Each row was made from one path, in order. Every step used is in the known rows, and no mark comes twice. Write each row's path.
Known rows:
zugig vifab: [  7   0 -10   1   6   5  -5   9  -9  14   2  -6  -4  -2  -2   0   8  -1
   5  -2  -8   3   2  -6   0 -11   4  -2   4   7  -3   1   4 -11  -4   8
  -4  -4  -8   1  -3  13   7   5   9 -11   7  -5   9  -8  -3   2  -4  -3
  -7   6  -1   2   0  -4   4  -3   2   0]
desofo lide lesa tudop: [ -2  -4  -2   6  16   4   1   5  -6  14  -9  -2 -14  -8   4  -2 -14 -10
 -19   2 -12 -10 -10 -24   1  -9  -3  -6  -3   6   5   5  -2 -15   0 -12
 -10  -6 -11   1  -5   6   5  -1   4   4  -7   5 -10  16  11  11   8   0
 -11  -2   1   9  -4  -3   0  -9 -10   5]
vifab vagom lesa tudop masin: [  0  -9   3   4  11  10  -5   5   0   2  -6  -4  -9   0  10  11  -1  -6
   0   6   6   0 -11 -17   1   1   3 -22   9  19  20   5  -9  -8   5  -1
 -13  -4   1   1  -4  -3  -1  -9  -6  -4   7  21  -8   4   1 -15  -4 -22
  -9  -5  -6 -10   4   7 -12   0 -16  -5]
vifab vagom lesa tudop masin lide: [  3  -5   2   6  16   9 -13   2   2   0  -5  -7 -11  -4   7  14  -4  -8
   0   1  -1  -1 -12 -12  -3   3   0 -22  10  14  27   0 -10  -9   1   1
 -11  -9   9  -4   3   7  -8  -8  -9  -3   2  14 -11   1  -1 -15 -12 -25
   0  -5  -7  -8   4  14  -9  -1  -6  -2]
lesa zugig: [  2   6   3  -4  17  10   2   7  -1   4  -3  -7  -1   4  -3   5   4  -8
  -5  -1  -6  -1  10 -11   5 -16  -4  -4   0   2  -4  -1   2  -9  -3  -1
  -5  -3  -1   8  -4   7   7   3  -2  -1   3   5  -1  11   7   0  -1  13
   3   5  -3  -6   0   5   0  -2  -4  -2]
vagom lesa: [  4  -9  -1  -3  -6   5  -9   2  -5   5  -2  -4  -4   5  -1  13   4  -3
  -4   1   6   2  -1 -16   8   0   3   0  -1   8   6   1   1  -3   4   1
  -8  -1   2   0   2   5  10   0  -4  -7   9   3  -3  -7  -1  -5   8 -16
  -8  -1  -7 -10   2   1  -9  -2 -13  -7]
tudop masin lide desofo: [  1  -2  -8   6   4   7   4  -1   6   4 -13 -11  -9 -11  -2   7   8   1
   4   0 -11   7  -8 -11  -7 -14   9  -7   4   2  -8   3   9  -9   7  -5
   2  -6  12   8   3   9  -5   2  -6   1   1   7  -3   9   2   0 -17 -13
   7  -5  -5   0   2  13   0   0  23   1]
lide masin: [  5  -5   5  -4   2  10  -6   5  -6   6  -5 -14  -8  -4   1  11   5   2
   0  -2  -4   8   0  -9   3 -13   3  -9   0  -3   5   3   4   2  -3   1
  -2   1   4   5  -4  10   3   0  -6   5   9  -1   0  -1   3   8  -5   0
   8   5  -4 -10  -5  -2 -16  -2   5   4]
desofo lide: [  1   5  -7  -2  10   4  10   0  -4  12  -2  -2   4  -2   4   1  -3  -6
 -16   2 -10  -1   0 -18   6 -10   6   0  -2  11   2  11   3 -16  -2  -6
  -5   1 -10   7  -5   6   6   4   0   3  -1   7   2  -2   9   1   7  -1
  -6   1  -5  -3  -3   0   0  -6  -7   1]
lesa tudop vifab lide: [ -6   3  -8   5   5 -10   9   6   1  20 -10  -1  -1   6  11   3  -9  -5
 -19   6  -9 -11 -10  -7  10 -14   4   0   6  17   4  -8  -7  -6  15 -11
  -2 -11  -2 -12   8   7   5  -3 -10   2  11   4  -8   5   2  -2 -11 -11
  -7   7   0   6   4   1  10  -7  -3   3]
desofo lide lesa zugig vifab vagom: [  8   9  -7  -5  35   5 -14   8 -13  11   4  -8  -4 -16   1 -15  -4  -9
  -9 -10 -20   2  -4 -20  -5 -25  -5 -18   3  11   3   4   0 -18 -12   4
 -14  -4 -14  17 -16  22  -6  -1  21 -10 -12  16   4  23  11  15   7  12
  -6   7  -1   7  -5   7   9  -2   6  -5]
lide masin tudop vifab: [ 10   4  -4  -5 -13  -6  -3   9 -14   6  -6 -12  -5  -3   5   9  -6   1
  -8  -2   3   2  10 -10   7 -24  12 -21   5   0   0  -4   0  13  -5   4
  -2   4  17  -1  -4   7   7   3 -15   4   8  -4   0   4   1  10 -14 -11
   5   3 -11 -22  -1   4 -23   5   9   4]
desofo lide masin tudop: [ 10   0  -7  -5   4  10   2  -1 -15  13  -2 -12  -9  -7   4   7 -13  -4
 -18  -5  -7  -1   7 -23   6 -20  10 -16  -3   5  12   6   6  -2  -6   4
  -4  10   7   8 -11   9   2  -1 -15   8   0   3  -3  -3   8  15   2 -11
   4   6  -7 -14 -10  -1 -17  -2  -4   8]
masin tudop vifab vagom lesa: [ 11   6 -11  -2 -12 -14 -13   4 -12   2   2   0   2   7   7  -5  -8  -4
 -12  -4   7   3   1 -14  10 -10  11 -21  12  15   6  -6  -8   4  -7   1
  -9   4  16  -3  -4   5   6  -1 -11  -4   4   7  -6   0  -5  -3  -7 -24
 -13   0 -11 -24   5  15 -11   7  -4 -14]
lide lesa tudop vifab zugig: [ -5   0   3   7   5  -8  -5  14  -5  13 -17  -5  -3  -4  15   3 -13  -5
 -22  -3  -6  -8  -6 -10   6 -14  -6 -12   5  -2  -3   0 -11   4  -4  -9
 -12 -16  -5  -7  -3  10   7   0  -1   5   3   7  -3  18   6   9  -8   3
 -13  -9   7  -6  17   2  11  -1   2  -5]
vifab lide masin tudop: [  9  -3  -3  -5   2   5  -2   2  -7  17   0 -14 -16   2   4   8  -7   2
 -12  -6  -9   4   0 -15   5 -23   8 -12  -2   6   8  -5   5  -1   3  -1
   3   2  15   9  -2  12  -2 -10 -14   4   5   0 -13  -9   1  15  -1 -14
   5  18   1 -11 -12  -1  -1  -2   3   5]
vifab vagom lesa tudop: [  1  -8   2   2   6   3 -13   5  -5   2  -2   1  -7   5   8   5  -3  -6
  -7   2  -4  -1 -12 -15   8   6   0  -8   8  18  24  -1 -10  -9  -4  -8
 -15  -1   4  -8  -1   2   2  -7  -5  -4   6  11  -9   4  -4  -6  -2 -16
 -12  -4  -1 -10   2   6  -6  -4 -18  -9]
desofo lide masin tudop vifab: [  5   9 -12  -6  -6  -5   5   3 -19  12  -4 -10   0  -5   9   7 -14  -6
 -19  -3  -3  -3   8 -18   8 -26  14 -21   3   8   6   2   3   6  -2   5
  -4   6   7  -1  -9   8   5   3 -16   9   3   1   2   4  10  11  -5 -14
   2   2 -11 -18  -5   3 -21  -1   5   5]
zugig vifab lide masin: [  5  -7  -8  -4  11   3 -11   3 -10  20   3 -17  -7  -6   3   9   5   5
   0  -5 -16   8  -6  -9  -4 -20   4  -5   1  10   8  -1   2  -7   8  11
   1  -4  -4  12   1  24  -2  -9   3  -7  12   0   1  -9   0  12  -2 -13
   2  19   1   4  -8  -8   5  -3  12   6]
vagom vifab: [  9  -4  -2   0  -5   4 -11  10  -1  -2  -2  -3   7   7  -2   5   5  -1
  -5   9  -7   0   2  -5  11  -7   0  -1   8  -1   5  -6   3  -1  -3   1
  -9  -3  -4  10   1   2   7   2   7   0   0   2  -3  -3   1   0  -2  -9
  -4   2  -5  -4   7   3  -2  -8   1  -5]
masin tudop vifab: [  9   9 -10   0 -13  -9   3  10  -7   8  -4  -3  -1   3   6  -3  -4  -5
 -12   0   4  -3  10  -9  10 -19   9 -13   7   2  -9  -5   3   4  -4   0
  -1  -1  12  -4  -5   4  11   5 -15   0   5  -5   0   1  -2   1 -13  -8
  -6   2  -9 -14   3   6  -8   1   2  -1]
lide desofo: [ -1  -4  -8   4   0  -2   5   4  -1   9 -12  -4  -4  -5   1  -1  11   0
  -4   2 -13   7  -7 -15   3 -12  10   4   2   3 -11   2  10 -12   3 -14
   1   0   5   4  -1   5   4   3   1   2   4   3   0   9  -2  10  -6  -4
  -4  -4   0   0   0   4   1  -2  11  -4]
vifab vagom lesa lide: [  5  -4  -3  -6   5  -4  -6  -2  -4   0  -4   0  -1   3   1   1  -4   3
   2  -7  -7  -1  -5 -10  -1  -6  -2  -8   9  13  15   1  -2   0   1  -3
 -18   6   6  11  -4   3   4  -4   4  -8  -7  14  -2   0  -3 -12   0  -7
  -5   3 -10 -12   4  14  -3   1 -10 -23]
lide lesa zugig vifab: [  7   2  -3  -6  20   6 -19  14 -10  10  -1 -13 -10 -14  -8  -2   8  -8
   3  -7 -10  -1   4 -14  -6 -22  -8 -10   1  -3 -10  -4   3  -7  -3   9
 -12 -10  -9  11  -8  18   4   1  16 -15  -3  -1   3  16   2  16   3  13
  -1   7   4   6  -1   2   5   0   7  -2]
tudop vifab: [  2   6  -6   1  -6 -10   4   6  -5   8  -9  -2   5   2   6   1   1  -2
  -6   3   0   1   2  -5   7 -14   7  -3   6   5 -10  -1   1  -1   0  -2
  -3  -3   2  -5  -1   6  10   8  -5   0   9   1   5   4   1  -4 -10  -1
  -5   0  -8  -8   9   5  -4  -2   7  -2]
desofo lide lesa: [  0   2  -3   1  11   1  -1   1  -3  12  -9  -4  -7 -11   0  -5 -10  -5
 -13  -1 -10   0  -5 -23   1 -11   2  -5  -4   5  -8   8   5 -11  -3  -7
  -7  -4 -10  12  -6   9   4   2   7   3  -9   5  -6  12  12  14  12   2
  -9   0  -3   1  -6   1  -1  -4  -1   1]

Write each row's path:
[  4   5 -10  -8  27   8  -3   8  -4  19   7  -9  -1   3  -2   4   6  -6
  -5  -7 -17  -2   1  -7   1 -23  -4   0   0  10   2  -8   1 -15   6   8
  -3  -9  -9  11  -2  22   1  -6   6 -13   8   4   1   1   3   6   2  -2
  -3  19   3  10  -5  -2  20  -5   1  -2]	lesa zugig vifab lide
[  4  -8  -7   2  12   1 -24   8 -14   8   2  -3  -7   1   6   6   3  -7
   2   0  -6  -1 -10 -14   3   2  -1 -10  12  21  26  -5  -8 -10  -1   5
 -15  -4  -5  -6  -1  10   1  -6   2 -14   9   6   1  -5  -8  -6  -3 -19
 -14  -2  -2   1   3   0  -2  -4 -17  -7]	zugig vifab vagom lesa tudop
[  3  -6  -5 -15  15  12 -22   1 -14  15   7 -20 -10  -1  -3  26   4  -4
   1  -8  -6   2  -2 -19  -1 -20  -5 -11  -2  13  24  -7  -3  -1  16  21
 -12  -7  -6  13   1  23  -4 -10  -3 -15  12   8  -1  -1   6  10   8 -17
   6  18  -6  -7 -10  -1   1   0  -5   0]	vagom lesa zugig vifab lide masin
[  9   7  -4  -3  18   9 -21  11  -6   6   2 -15 -13 -18 -12  -1   4  -7
   3 -14 -16   0   2 -10  -7 -21 -13 -12   1 -11  -8  -8   0  -8  -7  11
 -10 -16   1   6  -1  26  -3   3  14 -14  -5  -8   0  15   2  15  -6  10
   8   6   2   6  -2   9   8   0  15   2]	masin lide lesa zugig vifab
[ -1   2  -5  -1   0 -19  -4   4   3  16  -9  -4  -5  -4   6  -5  -5   1
 -14   0  -5   3 -12 -10   1 -23   3  -5   2   6 -14  -4  -3  -6   8  -7
   1 -11   0   4   4  13   3  -2   7   0   2   3 -10  14   5  11  -1  -3
  -9  10   0   4   1   2   9  -2  15  -1]	tudop vifab lide lesa
[  4  -2 -13   2  13  -1  -4   4  -3  22   3  -6  -3  -1   3   2   5   0
  -2  -2 -17   3  -5  -8   0 -16   3   2   2  13   2  -2   3 -17   6   6
   1  -4 -10   6   1  18   2  -4   6 -10   7   1   2 -14   0   4  -1  -8
  -7  15   5  12  -5  -8  19  -5   5   1]	zugig vifab lide
[ -4   4   0   7   5  -3   5   8  -7  10 -16  -1   7   6  18   7 -10  -6
 -20   0  -3 -10  -2  -7  10 -13  -1  -8   6   6   4   0  -9   3  -3  -7
 -11 -13  -3  -9  -2   6   8   1 -12   9   9   6   3   5   4  -4 -12  -5
 -10  -6   5 -10  16   2  11  -4  -3  -6]	lesa tudop vifab zugig
[  4   2   0   5  11  11  -1   2   7   3  -7 -10  -6  -7   0   9   2  -2
   2   1  -5   1   1  -6  -3 -11   4 -13   2  -1  -3   5   6  -9   1   8
   1  -8   6   5   3   9  -1   2  -6  -1  -1   5  -3  -1   3  -9 -12  -7
   6   2  -5  -6   2   9  -3  -1  12   5]	tudop masin lide
[ 12  -3 -10  -2   7   1 -23   3 -12   7   6  -4   1  -2   3  -2   7  -1
   6  -3  -3   8  -7 -11   2  -3   3 -11  10  17  13   0  -4  -9  -3   9
 -11   0  -4   2  -5  15   2  -4   7 -17   8   8   5 -10  -8  -5   2 -17
 -14   1  -6  -7   1   5  -2   1  -7 -14]	zugig vifab vagom lesa
[ -5  -5 -19 -10  15   3 -12   3  -8  16   2 -11  -6   1  -4  13  14  -5
  -2  -3 -13   2  -9 -23   0 -19  -2   4   1  19   8  -9   3 -10  20   7
  -8  -9  -7  15   4  21  -2  -8   5 -19  10  13  -1   6   1  11   9 -24
  -6   8  -1   9  -4   4  14  -3   1 -11]	vagom lesa zugig vifab lide desofo
[ -3  10  -1  -6  12  -9  -4   8   3  13  -7  -8  -2  -4   0  -3  -8  -5
 -15  -5  -6  -2  -4 -13   1 -30  -4  -9  -1   2 -13  -7  -5  -3   7  -3
  -4 -13  -3  12   2  16   2  -3   8  -1  -1   7 -10  26  10  12   1   8
  -2  10  -3   1   1   8  14   1  13   2]	tudop vifab lide lesa zugig
[  6  -9   3 -10   3   1 -13  -1  -8  -2  -3  -9  -7   0   3  11  -5   5
   7  -9  -5   5  -6  -9  -4 -11  -1 -16   8   9  25   3   0   7   0   2
 -19  10   9  12  -5   9  -2  -8   1  -3  -2  14  -2   5   0  -7  -3  -7
   5   6 -13 -20  -2  15 -16   3  -2 -16]	vifab vagom lesa lide masin
[ -4  -9   2   6  14  -1  -3   7   1  18  -7  -5 -19  -2   2  -2 -11  -5
 -15   2 -14  -5 -16 -17   1 -12  -6   1  -2   4   2  -7  -4 -13   8 -15
  -3 -13  -3   3   4  10   2 -10   5   2   0   1 -20  10   3  14   3  -2
 -10   8   8  15  -6  -6  17  -7   0   3]	vifab lide lesa tudop
[  1  -3   4  12  10   4 -10   8  -1   6  -9  -9 -18 -11  -6   1  -6  -6
  -8  -3 -12  -6 -10 -12  -1  -5  -7  -6   1  -7   3  -8  -4  -7  -5  -9
  -8 -15   7  -9   5  13   1  -2   1   2  -4  -7 -15  15  -2  12  -8   3
   3   0   4   5   0   7   1  -6   4   5]	masin lide lesa tudop
[  0   0  -3  -2  10  10   4  -2 -10  10  -5 -12  -2  -8   6  11  -4  -3
  -9  -2 -12   5  -1 -18   2 -13   7  -8  -4   6  13  11   5  -7  -1  -2
  -7   3  -6   6  -6  11   2   3  -4   7   1   8   1   3  13   9   4  -2
   6   3  -6  -8  -8  -2 -13  -6  -2   6]	desofo lide masin
[  0   5 -21   2 -10 -20  11   2  -4  18  -8  -4  -3   1   7  -4  -3   0
 -20   2 -11  -2  -7 -19   7 -26  17  -3   5  14 -10  -9   6  -4  10 -11
   6  -1  13   5   3  10   4  -1 -10   1   5   3  -7  10  -2  14 -10 -24
  -8   7  -1  -1   0   8  11   0  18  -3]	masin tudop vifab lide desofo
[ 13  -4  -5  -6  -4   4 -13   8  -4   8   2 -15  -4   6   0  13  -5   4
 -16   0 -14   0   2 -13  13 -20   3 -12   5   0  18 -16   4   5   2   4
  -1   1  11  18   2   9  -2 -13  -6   5   3   4 -15  -5   2  16   1 -27
   5  18  -3 -13  -4   2  -3  -5   5   1]	vagom vifab lide masin tudop
[ 10  -6  -7 -12   8   1 -22   2 -16   3   3 -12  -6  -6   1   9  -1   6
  14 -12 -12   3  -5  -8  -9 -14   0 -18  13  13  27   0   1   7   2  13
 -21   8   1  14  -7  15  -2  -7   7 -15  -1  10  11  -3  -4  -6  -3 -10
   2   9  -8 -11  -3   8 -12   3   1 -15]	zugig vifab vagom lesa lide masin
[ 12  -4  -1  -2  -4  10  -6   7 -13   8  -1 -14 -15  -1   2   6  -2   0
  -7  -5  -3   4   9 -15   6 -18  10 -17   0  -2   5  -2   6   3  -8   1
  -2   5  16   6  -9   7   5  -1 -15   3   6  -4  -6  -3   0  12  -6  -6
   6   9  -4 -16  -7   0 -16   1   0   3]	lide masin tudop
[ -2   7  -7  -1   2 -14   6   2   1  14  -5  -1   4   4   9   1  -4   1
 -13   4  -5   0  -4  -6   8 -18   7  -1   4  13  -7  -4  -2  -8  10  -5
   3  -7  -1  -2   7  12   4   1  -3   0   9   4  -4   1   3   0  -6  -8
  -6  11  -5  -1   3   4  12  -3   7  -1]	tudop vifab lide
[  7  -3  -2  -3   6  -2 -13  -1  -4   1   2  -1   1   4   3   2   1  -2
  -1  -4  -1  10  -7 -11   7   1   3  -9   6  16  11   1  -6  -7  -6  -2
  -9   3   8   3  -1   6   1  -3   2  -6   4  13  -5  -4  -3  -4   2 -12
 -11  -2  -8 -14   1   8  -6   0  -8 -11]	vifab vagom lesa
[  7   6 -10  -1  -7 -19  -4   5  -4  18  -5  -6 -11  -6   4 -10 -13  -1
 -20  -5  -4  -1  -2 -17   5 -26   9 -11   3   4 -15  -8  -1  -1   6  -4
   3  -8  10   3   0  11   5  -5  -2  -1  -1   0 -14   8   1  18  -1  -9
 -10  13  -1  -2  -1   3   8   2  11   2]	masin tudop vifab lide lesa
[ 12  -1  -3  -9  -1   5   0   5 -12   8  -3 -13 -14  -2   0   9 -10   4
  -2 -10 -10  -6  10 -11  -1 -23   3 -13   4  -3   7  -4  11   9  -2   2
 -11   9  13  12  -8   4   6  -3 -10   2  -5  -1  -2   0  -2   6  -7   1
  13  13  -5 -16  -7   6 -16   2   3  -3]	lesa lide masin tudop
[  3   9 -13  -3  -4 -14   5   4  -4  19  -3  -4  -3   5   8  -1 -10  -2
 -20  -3  -3  -5   2 -12  11 -23  10  -7   5  11  -6  -7  -2  -3   7  -1
   4  -3  13   0   3   8   5  -3 -12   0   6  -1  -8  -2  -1   4  -8 -17
 -11  14  -4  -6   0   5   9  -2   6   1]	masin tudop vifab lide
[  3  10 -10  -3   2  -1   1   0 -20  15  -7 -12   5  -1  19  12 -21  -3
 -30 -10  -3  -3   9 -16  11 -29  10 -21   2   7  10   7   0  12 -11   7
  -7   3   3   5 -11  14   2   0 -21  13   3  11   6   0  14  12  -4 -18
   1   0  -3 -27   4   1  -4   0   4  -1]	desofo lide masin tudop vifab zugig
[  1   0   3  11  12  14   1   7   5   8  -9  -8 -11  -4   5  14  -1  -6
  -3   3  -7  -6  -6  -7  -3  -7   1 -12   5  -2   9  -1   0  -8   5   0
  -4 -14   4  -4   5   4   0  -2 -13   2   2   1  -7   3   2 -12 -18  -7
   6  -1  -2   1   1   6  -3  -4   1   9]	lesa tudop masin lide
[  2 -11   6   8  10   7   2  11   2   9 -13  -9 -19 -13   3   5  -5  -6
  -4   8   0  -6  -7 -16  -7 -11   2 -19   2  -3  -2   4  -2  -7   7  -3
  -4 -13  -4   4  -6  -2   5  -4   4   0  -1   8 -10  17   6   3  -5  -1
  -7  -3   0   6  -2   0  -8  -4  -2   8]	lide lesa tudop masin
[  8  -5  -5 -13 -11   6  -8   1 -15   5  -1 -14 -16   2  -3  20 -11   3
  -1  -8   0  -7   8 -18   1 -17   2 -14   3   0  18  -4   5  16   8   8
 -15   9  16  14  -6   3   5  -6 -10  -5  -2   1  -4  -6  -2   2   3 -20
   6   9 -13 -24  -7   7 -23   4  -9 -10]	vagom lesa lide masin tudop
[ -2  -3 -10  -2   2  -5  11   1  -4   9 -12  -1  -5  -4  -2  -3   3   5
   2  -2 -19  -5  -4 -13  -4 -17   2   7   6   4  -9   1  12  -4   6 -12
  -7   4   5  16  -2   2   6   3   6  -1  -9   6   3  14   0   1  -9   2
  -1   0  -4   4   0  11   4  -2  12 -13]	lesa lide desofo
[ -3   2  -3  -3  -2  -9   0   0  -5  14  -8 -11   0   0  11  11  -4   4
  -9   1  -4   6  -6  -6   4 -24  10  -9   2   9   3  -2  -4   1  13   0
   2  -3   3   4   6  16   0  -4  -7   5  11   3  -3   4   6   7 -10  -9
   6  13  -9  -6  -1   2  -3  -1  11   5]	tudop vifab lide masin
[  5  -5  -1  -1   1  -5 -14   8   6   5  -3  -8  -1   0  -4  -4  -1   3
 -10   6 -17   2 -13 -11   5 -15  -5  -1   3  -1   2 -11   0  -4   8  -4
  -4 -10  -4  17   3  10  -1 -10  17  -1  -5   7 -17   7   3  14   8  -9
  -9  12   3   3   1   2  12  -7  10  -4]	vagom vifab lide lesa
[  5   5  -6  -6  18  11  -6  14 -10  10   3  -9   0  -3  -4   5   8  -8
   5  -4 -12  -1  10 -10   1 -20  -4  -5   2   2  -1  -3   3  -9  -4  11
  -9  -6  -9   8  -7  14   4   4   6 -13   5   0  10   4   2   3  -4   9
   0   8   2   2  -1   1   4  -4   3  -2]	lesa zugig vifab
